What can hang from each mark
lopam: baleke lepet
zeged: samu vipiri
sarip: mumefa
vipiri: lopam mupuz zeged
lepet: lopam mumefa
mumefa: sarip
lesi: mumefa zeged
mupuz: vipiri
baleke: mupuz zeged

Every row comes from one small tree of marks. The marks that hang from a mark follow it in brackets, in alphabetical order. Every link used is in the known rows. Which tree was each row made from?
Known rows
lesi[mumefa[sarip] zeged[samu vipiri]]: -3.897  1.111  1.344  1.550  3.227  -1.579  0.165  -1.403  2.877  1.244  -3.588  1.418  0.711  3.952  -2.020  1.033  -3.737  3.092  1.051  0.945  -1.793  1.596  1.707  0.019  -3.502
lepet[lopam mumefa]: -1.886  -0.750  -0.343  2.868  3.715  1.093  3.930  0.102  0.497  -0.146  1.451  -0.490  0.094  0.135  -1.548  0.970  2.718  -1.808  0.531  -1.897  0.546  1.176  -1.791  -0.638  -0.537
vipiri[lopam mupuz zeged[samu]]: -1.717  -0.384  -3.528  0.837  1.918  0.183  -2.043  -0.704  1.175  -1.346  -2.229  -3.342  0.093  -1.324  -2.097  2.495  -0.158  -1.153  -1.579  1.225  -0.856  2.220  3.082  3.327  -1.470
zeged[samu]: -0.604  -0.207  0.978  -0.010  2.911  2.216  -0.645  -0.574  0.938  2.858  -1.301  0.675  -2.056  0.421  1.010  1.217  -0.859  0.468  0.842  -0.425  1.059  1.236  -0.526  0.228  -2.772
zeged[samu vipiri[mupuz]]: 0.099  0.610  1.588  0.489  2.478  3.372  -1.528  -0.863  0.090  0.429  -4.687  1.322  -0.399  0.743  0.194  -0.207  -2.287  2.041  1.225  -1.490  -1.188  1.031  1.592  3.259  -2.111
zeged[vipiri[mupuz]]: 0.494  0.177  1.112  -0.380  1.690  3.602  -0.857  -0.081  0.133  -0.665  -3.271  0.331  -0.120  2.372  0.067  -1.450  -0.137  0.389  -0.253  -0.610  -2.911  0.739  1.400  2.576  -0.797
lopam[baleke[mupuz zeged]]: 1.628  0.691  -0.249  -3.677  -4.612  0.609  0.905  2.070  -2.005  0.236  1.472  1.008  0.982  -1.364  3.244  -1.752  2.877  3.166  0.630  0.909  0.548  -0.708  -1.019  0.525  0.976
mupuz[vipiri[lopam[baleke] zeged]]: -1.017  -1.635  0.651  -0.971  -2.056  -3.174  -0.487  -0.220  -0.996  -0.882  2.933  -1.408  -1.163  1.236  -1.123  -1.595  2.103  -0.860  -0.894  2.857  1.378  -0.001  1.126  -1.663  4.071
baleke[mupuz[vipiri[lopam zeged[samu]]]]: -1.989  -0.654  -0.109  -0.408  -3.119  0.588  -1.002  -2.580  -0.773  -0.188  -2.546  -0.542  -0.749  0.553  0.352  0.608  0.356  0.248  1.310  1.557  0.926  -0.147  0.799  1.390  0.766
vipiri[lopam]: -0.711  -1.328  -0.663  -0.067  2.075  1.841  -1.699  0.454  0.670  -1.456  -0.421  -2.077  0.367  1.685  -0.602  -0.212  1.267  -2.393  -0.586  0.382  -0.646  0.189  0.491  0.465  -0.554
sarip[mumefa]: 0.846  -2.449  1.625  -1.232  2.260  0.252  0.682  -1.090  1.379  1.385  -1.288  -0.474  -0.799  3.312  1.325  -1.657  2.499  -2.096  -2.048  1.064  0.488  3.489  -0.293  -1.803  -0.814
lepet[lopam mumefa[sarip]]: -3.161  -0.281  0.774  0.647  3.205  -0.623  3.954  -0.745  0.491  0.809  1.147  -0.168  -0.614  -0.362  -0.830  1.822  0.589  -0.479  0.825  0.539  -1.269  2.994  -1.412  -1.082  -1.911
lesi[mumefa[sarip] zeged]: -4.456  0.010  -0.828  -0.860  1.875  -1.842  0.820  -1.341  4.486  1.752  -0.661  -0.541  0.066  4.739  -1.036  1.231  0.129  0.052  -1.941  3.526  -3.846  1.413  1.812  -0.592  -3.143
zeged[samu vipiri[lopam]]: 0.008  -0.336  1.650  2.502  3.313  2.105  -2.007  0.556  -1.001  -2.105  -3.544  0.063  1.093  0.941  -1.552  -0.402  -2.384  0.652  2.353  -2.165  1.507  0.285  0.415  1.181  -1.024
lepet[mumefa]: -1.167  -0.168  -0.259  0.839  2.811  2.998  2.257  -0.777  0.042  0.537  1.644  0.577  -2.114  0.537  -0.430  -0.458  2.745  -2.177  -0.673  -1.240  0.460  1.540  -2.921  -0.928  -0.029
zeged[samu vipiri[lopam[baleke] mupuz]]: 0.238  -0.521  0.942  1.706  0.836  -0.082  -3.662  0.576  -1.595  -1.886  -2.314  0.738  1.961  -0.605  -0.295  -2.224  -3.262  2.937  0.444  -1.106  1.117  -0.135  2.787  3.533  0.068
lesi[mumefa[sarip]]: -3.935  0.262  1.774  -1.225  2.939  -0.524  0.184  0.523  2.657  1.920  -0.280  0.122  0.045  3.670  -0.007  0.422  0.994  0.671  -1.070  2.814  -2.256  2.286  0.884  0.247  -2.600
vipiri[lopam[lepet[mumefa]] mupuz zeged]: -0.161  0.686  -5.630  2.559  1.797  -0.258  -0.001  -0.482  1.149  -2.929  1.202  -3.274  0.072  -2.813  -3.769  2.566  1.323  -5.823  -4.149  -0.575  -1.398  1.009  -0.060  0.080  0.474
vipiri[lopam mupuz]: -1.205  -1.291  -1.606  -0.628  1.290  2.018  -2.962  -0.373  1.435  -2.005  -1.648  -2.551  1.058  1.534  0.140  -0.142  1.079  -1.918  -1.885  0.976  -3.142  0.158  2.793  3.388  -1.093
lepet[lopam[baleke] mumefa]: -1.119  -1.158  0.075  2.745  1.955  -1.325  3.499  0.927  -1.259  0.448  3.800  0.868  0.502  -0.983  -1.134  -0.744  2.201  0.524  -0.111  -1.631  2.617  0.796  -1.705  -1.387  0.915
lepet[lopam]: -0.655  -1.136  0.599  0.850  2.895  0.970  1.591  0.647  1.341  0.956  -0.446  -1.126  0.417  1.695  -0.480  1.198  1.478  -0.338  0.747  -0.610  -0.765  0.503  0.444  -0.381  -2.004
baleke[mupuz[vipiri[lopam]] zeged[samu]]: -0.077  0.107  1.759  -2.216  -3.907  1.191  -0.775  -0.828  -0.305  -1.332  -2.658  -0.562  0.831  -0.160  3.216  -0.313  0.746  1.728  3.836  1.042  0.473  -1.990  0.074  2.860  1.912
zeged[samu vipiri[lopam[baleke[mupuz]]]]: 0.306  -0.474  1.503  1.447  -2.627  0.771  -2.688  0.457  -3.964  -1.446  -2.491  2.329  2.675  -0.389  0.780  -2.548  -2.969  3.963  2.138  -1.816  3.266  -0.691  0.393  2.164  -0.292
lopam[baleke[zeged[vipiri[mupuz]]]]: 2.708  1.122  0.923  -1.982  -1.371  0.203  0.463  2.739  -1.397  -1.816  -0.287  0.334  1.476  -0.685  0.848  -2.457  1.317  3.380  0.670  -0.126  -1.541  -0.290  1.293  1.878  2.457

Write each row's tree
-1.473  0.490  -2.517  -0.588  1.970  1.211  -0.485  -0.999  1.419  1.607  -2.038  -1.587  -2.065  -1.298  -1.003  2.676  0.258  0.178  -1.512  1.106  -1.276  2.768  2.109  2.225  -2.171 -> vipiri[mupuz zeged[samu]]
0.879  -0.191  -1.789  2.389  0.802  -1.290  -0.808  0.999  -0.852  -1.147  4.703  0.173  0.370  -2.015  -1.334  -0.590  -0.385  -3.248  -1.957  -1.938  2.664  -1.076  -2.404  -2.443  1.079 -> vipiri[lopam[baleke lepet[mumefa]]]
-0.570  -1.213  3.355  -3.580  -5.489  0.683  -0.341  -1.748  -1.721  2.951  1.066  3.239  -1.626  2.480  4.005  -3.417  1.169  2.357  0.735  1.914  0.221  -1.623  -0.327  -0.061  1.582 -> lopam[baleke[mupuz[vipiri]]]
1.412  -0.328  0.174  -0.831  0.171  -2.412  2.784  3.580  -0.228  -0.202  2.677  -1.175  1.750  -1.234  0.348  0.090  2.628  2.452  1.396  0.125  1.003  -0.467  0.220  -0.795  1.194 -> lepet[lopam[baleke[zeged]]]
-1.034  -0.463  -2.626  0.364  -3.211  -1.400  -1.782  0.207  -2.726  -0.469  0.078  -0.415  1.121  -2.444  -0.310  0.134  -0.157  2.008  -0.732  1.018  3.263  0.907  0.972  1.211  -0.612 -> vipiri[lopam[baleke[mupuz]] zeged[samu]]
3.235  1.854  -1.107  0.059  -0.177  -1.491  2.868  2.379  -0.544  0.095  5.424  0.649  -0.923  -3.730  -0.045  -0.002  1.754  -1.389  -0.681  -1.903  2.053  -1.241  -3.933  -3.283  2.506 -> lopam[baleke[zeged] lepet[mumefa]]
0.779  -0.241  -0.091  0.044  -0.251  -1.494  -0.886  -0.596  1.483  -0.471  1.039  -2.734  -1.648  1.084  -1.645  1.731  0.295  -4.822  -1.245  1.203  -0.712  -1.136  -0.010  -3.050  1.944 -> mupuz[vipiri[lopam[lepet] zeged]]
2.829  2.118  -0.708  1.009  0.669  -1.869  1.989  1.799  -0.485  1.292  4.042  1.461  -1.251  -5.404  0.416  1.362  -0.461  0.580  0.741  -2.792  3.855  -0.990  -3.737  -2.585  1.250 -> lopam[baleke[zeged[samu]] lepet[mumefa]]
0.138  0.904  0.777  -1.146  0.095  -2.377  1.290  -0.404  -0.578  3.097  4.712  2.276  -2.262  -2.552  0.611  0.454  -2.015  -1.085  -1.655  0.380  0.517  1.007  -3.116  -4.047  -1.013 -> lopam[baleke lepet[mumefa[sarip]]]
-1.279  -0.226  1.746  -0.693  0.649  0.046  1.016  -2.247  0.879  2.777  -0.625  -0.256  -4.156  0.907  -0.483  1.398  0.578  -0.084  1.246  1.466  0.888  1.299  -0.133  -1.095  0.781 -> mupuz[vipiri[zeged[samu]]]
-0.077  0.173  -3.392  2.031  2.204  1.431  -1.369  -0.681  1.425  -2.137  0.646  -1.732  0.530  -1.154  -1.194  1.168  0.076  -4.978  -2.890  -1.295  -1.754  -0.492  -0.276  1.197  -0.438 -> vipiri[lopam[lepet[mumefa]] mupuz]
-0.955  -0.183  1.328  -1.816  -4.858  -1.305  0.396  -1.963  -2.173  3.363  0.457  2.324  -2.544  -0.744  1.954  -1.038  0.309  3.345  0.909  2.018  2.515  0.108  -0.121  -0.329  1.246 -> lopam[baleke[mupuz[vipiri[zeged[samu]]]]]
0.409  0.116  -0.858  1.604  0.852  -2.428  5.199  2.922  -1.131  -1.447  4.415  -0.630  1.475  -2.861  -0.742  -0.177  3.764  1.296  1.325  -1.589  2.410  0.153  -2.079  -1.134  2.725 -> lepet[lopam[baleke[zeged]] mumefa]
2.224  0.359  -0.384  -1.713  -3.815  0.553  -1.648  0.638  -0.995  3.083  1.670  2.448  -0.182  -0.996  2.831  -0.727  -1.180  0.549  -1.466  -0.261  0.605  -1.897  -1.368  -1.740  -1.747 -> lopam[baleke[mupuz] lepet]
0.396  -0.013  0.011  1.055  0.687  -1.797  -1.621  -1.274  1.582  0.651  -0.401  -1.805  -1.891  -0.475  -1.428  2.986  -2.001  -3.145  0.146  0.433  1.138  -0.856  0.107  -2.130  0.438 -> mupuz[vipiri[lopam[lepet] zeged[samu]]]
1.749  2.100  1.705  -0.914  -1.600  3.249  1.136  0.927  -2.040  -0.681  -4.318  1.662  1.260  -1.154  1.749  -0.505  -0.391  3.804  4.119  -1.996  0.729  -0.220  -1.479  2.187  -0.413 -> baleke[mupuz zeged[samu vipiri]]
-1.443  -1.421  0.220  -0.497  -0.048  -0.615  0.054  -1.043  0.547  -1.294  0.327  -2.696  -1.504  2.340  -1.753  -0.088  2.585  -3.100  -0.395  2.412  -0.617  0.471  0.872  -1.064  3.038 -> mupuz[vipiri[lopam zeged]]
-0.405  -0.194  0.608  1.818  2.520  2.511  -3.300  -0.303  -0.160  -2.465  -4.688  -0.636  1.726  0.576  -0.922  -0.358  -2.867  0.894  1.210  -1.386  -0.881  0.390  2.556  4.396  -1.288 -> zeged[samu vipiri[lopam mupuz]]
-0.359  1.147  0.635  -0.855  2.078  0.217  1.656  -1.195  1.211  2.343  2.130  0.769  -2.506  -1.388  0.214  2.122  -1.508  -3.027  -1.152  0.126  -1.479  1.798  -3.330  -3.455  -2.128 -> lopam[lepet[mumefa[sarip]]]
-0.152  1.158  0.113  -1.873  -3.711  -0.840  1.129  -1.183  -1.802  3.017  3.255  3.227  -1.031  -2.943  2.497  -0.193  -2.062  0.383  -1.235  0.493  0.309  0.574  -3.166  -2.409  -1.694 -> lopam[baleke[mupuz] lepet[mumefa[sarip]]]
2.036  0.227  -1.986  2.384  1.212  0.167  -1.802  -0.398  1.660  -2.366  -1.974  -1.240  1.686  2.168  -2.731  0.858  -3.262  -3.453  -0.723  -1.735  -1.897  -2.207  0.430  -2.805  -1.066 -> lesi[zeged[vipiri[lopam[lepet]]]]
2.836  -0.071  -0.231  1.156  -0.344  -0.693  -3.724  1.568  -0.914  -2.124  -0.276  -0.070  2.345  -0.064  -0.797  -1.629  -3.097  -0.485  -1.668  -1.324  -0.821  -1.879  1.781  0.670  0.377 -> zeged[vipiri[lopam[baleke lepet] mupuz]]
1.976  0.703  -0.086  2.441  2.485  1.637  -4.354  0.041  0.701  -1.667  -4.251  -0.257  1.405  -0.604  -0.910  1.165  -5.049  -0.866  0.316  -2.680  -1.040  -1.367  1.757  2.396  -2.415 -> zeged[samu vipiri[lopam[lepet] mupuz]]
-1.344  -0.376  -2.327  1.440  2.509  -0.138  -0.969  0.183  0.561  -1.005  -1.058  -2.860  -0.362  -1.092  -2.695  2.518  0.332  -1.456  -0.395  0.344  1.627  2.237  1.023  0.207  -0.980 -> vipiri[lopam zeged[samu]]
-0.298  0.104  -1.605  -0.017  0.637  2.262  -0.232  -1.781  1.957  -0.797  -3.609  0.016  0.032  3.374  -0.852  -0.472  -1.103  -0.179  -1.173  0.079  -4.366  -0.080  2.514  1.115  -1.236 -> lesi[zeged[vipiri[mupuz]]]
0.606  -0.477  2.819  -2.571  -5.564  -1.935  2.883  0.958  -1.309  0.514  1.247  0.955  1.742  0.217  3.285  -1.759  2.632  3.924  3.323  1.373  0.340  -2.307  0.068  0.573  3.060 -> lepet[lopam[baleke[mupuz[vipiri] zeged]]]
1.083  -0.231  -2.424  0.031  1.234  1.251  -3.736  -0.001  2.229  -1.219  -0.867  -2.327  1.082  0.073  0.089  1.487  -1.212  -3.657  -2.659  -0.023  -3.136  -1.237  1.997  1.277  -1.949 -> vipiri[lopam[lepet] mupuz]
0.996  -1.006  1.811  -0.379  0.115  0.089  -2.348  -1.140  2.037  0.243  0.485  -0.872  -1.320  2.370  0.649  0.377  -0.832  -3.965  0.041  0.567  -0.996  -2.834  -0.088  -1.921  1.137 -> mupuz[vipiri[lopam[lepet]]]
0.984  0.179  0.729  0.367  1.068  -2.811  2.023  2.928  -0.156  0.872  1.349  -0.396  1.501  -2.998  0.492  1.066  0.297  4.228  3.099  -0.907  2.702  -0.161  0.325  0.053  -0.005 -> lepet[lopam[baleke[zeged[samu]]]]
1.760  2.145  0.247  -2.165  -0.967  -3.228  2.930  1.687  -0.374  1.225  5.178  0.708  -1.153  -4.494  0.859  1.035  -0.227  -0.218  -0.237  0.658  0.260  0.607  -3.513  -3.772  0.966 -> lopam[baleke[zeged] lepet[mumefa[sarip]]]
-1.081  -1.213  0.931  -0.853  -4.862  -2.655  2.679  -0.660  -1.753  1.582  1.295  0.618  -0.056  0.806  0.619  -0.775  2.129  2.322  0.741  2.087  0.986  -0.164  0.882  -0.770  2.071 -> lepet[lopam[baleke[mupuz[vipiri[zeged]]]]]
-2.851  -0.428  -2.688  3.346  2.411  -0.073  -2.063  -0.116  2.970  -4.760  -3.767  -1.795  4.141  5.573  -3.555  -1.084  0.265  -0.445  -2.292  0.268  -4.057  -1.071  4.824  3.634  -0.377 -> lesi[mumefa zeged[vipiri[lopam mupuz]]]
1.398  -1.416  2.146  -0.506  -1.697  -2.269  -2.636  -0.195  0.425  0.753  2.810  0.265  -0.767  1.289  1.043  -1.264  -1.366  -2.013  -0.488  0.857  0.919  -3.280  0.085  -2.563  2.267 -> mupuz[vipiri[lopam[baleke lepet]]]
0.659  0.361  2.497  -4.552  -4.761  2.205  1.661  -0.666  -0.242  0.488  -1.034  0.562  -0.934  1.569  4.215  -1.287  3.632  1.080  2.549  1.811  -1.833  -1.545  -1.148  1.030  2.351 -> baleke[mupuz[vipiri] zeged]
1.623  0.672  -0.615  1.287  0.753  -0.523  1.103  0.595  -0.564  1.981  4.902  1.914  -1.914  -1.926  -0.209  -0.518  -0.113  -1.965  -2.016  -2.155  2.383  -0.670  -3.307  -3.601  0.358 -> lopam[baleke lepet[mumefa]]
2.731  1.607  1.555  -2.102  -4.582  1.176  1.427  2.757  -3.693  -1.345  -0.357  2.233  1.954  -0.681  1.887  -3.190  1.546  4.171  2.098  -0.947  0.769  -0.985  -1.239  0.605  1.941 -> lopam[baleke[mupuz zeged[vipiri]]]
2.589  1.763  1.961  -0.949  -3.564  0.855  0.713  1.853  -3.634  -0.082  -1.796  2.898  1.511  -2.217  2.244  -2.116  -0.955  5.831  3.526  -1.615  2.530  -0.615  -1.181  1.526  0.840 -> lopam[baleke[mupuz zeged[samu vipiri]]]
-1.896  -1.284  2.115  0.733  -3.793  -0.913  3.459  -1.857  -2.270  1.150  2.443  3.013  -0.102  0.596  1.816  -2.534  2.157  1.898  1.676  -0.352  2.059  -1.161  -1.690  -0.230  2.402 -> lepet[lopam[baleke[mupuz[vipiri]]] mumefa]
-0.543  0.467  -1.150  0.978  1.498  2.010  -1.122  -2.612  1.779  0.481  -4.840  0.829  -0.272  1.623  -0.697  0.780  -3.465  1.402  0.384  -0.743  -2.623  0.144  2.342  1.980  -2.628 -> lesi[zeged[samu vipiri[mupuz]]]
0.975  0.192  -4.726  0.351  1.037  -0.251  -2.210  0.416  1.975  -1.833  -0.235  -3.934  0.412  -1.208  -2.354  2.856  0.110  -4.383  -3.982  0.853  -2.948  0.338  2.262  0.437  -1.068 -> vipiri[lopam[lepet] mupuz zeged]
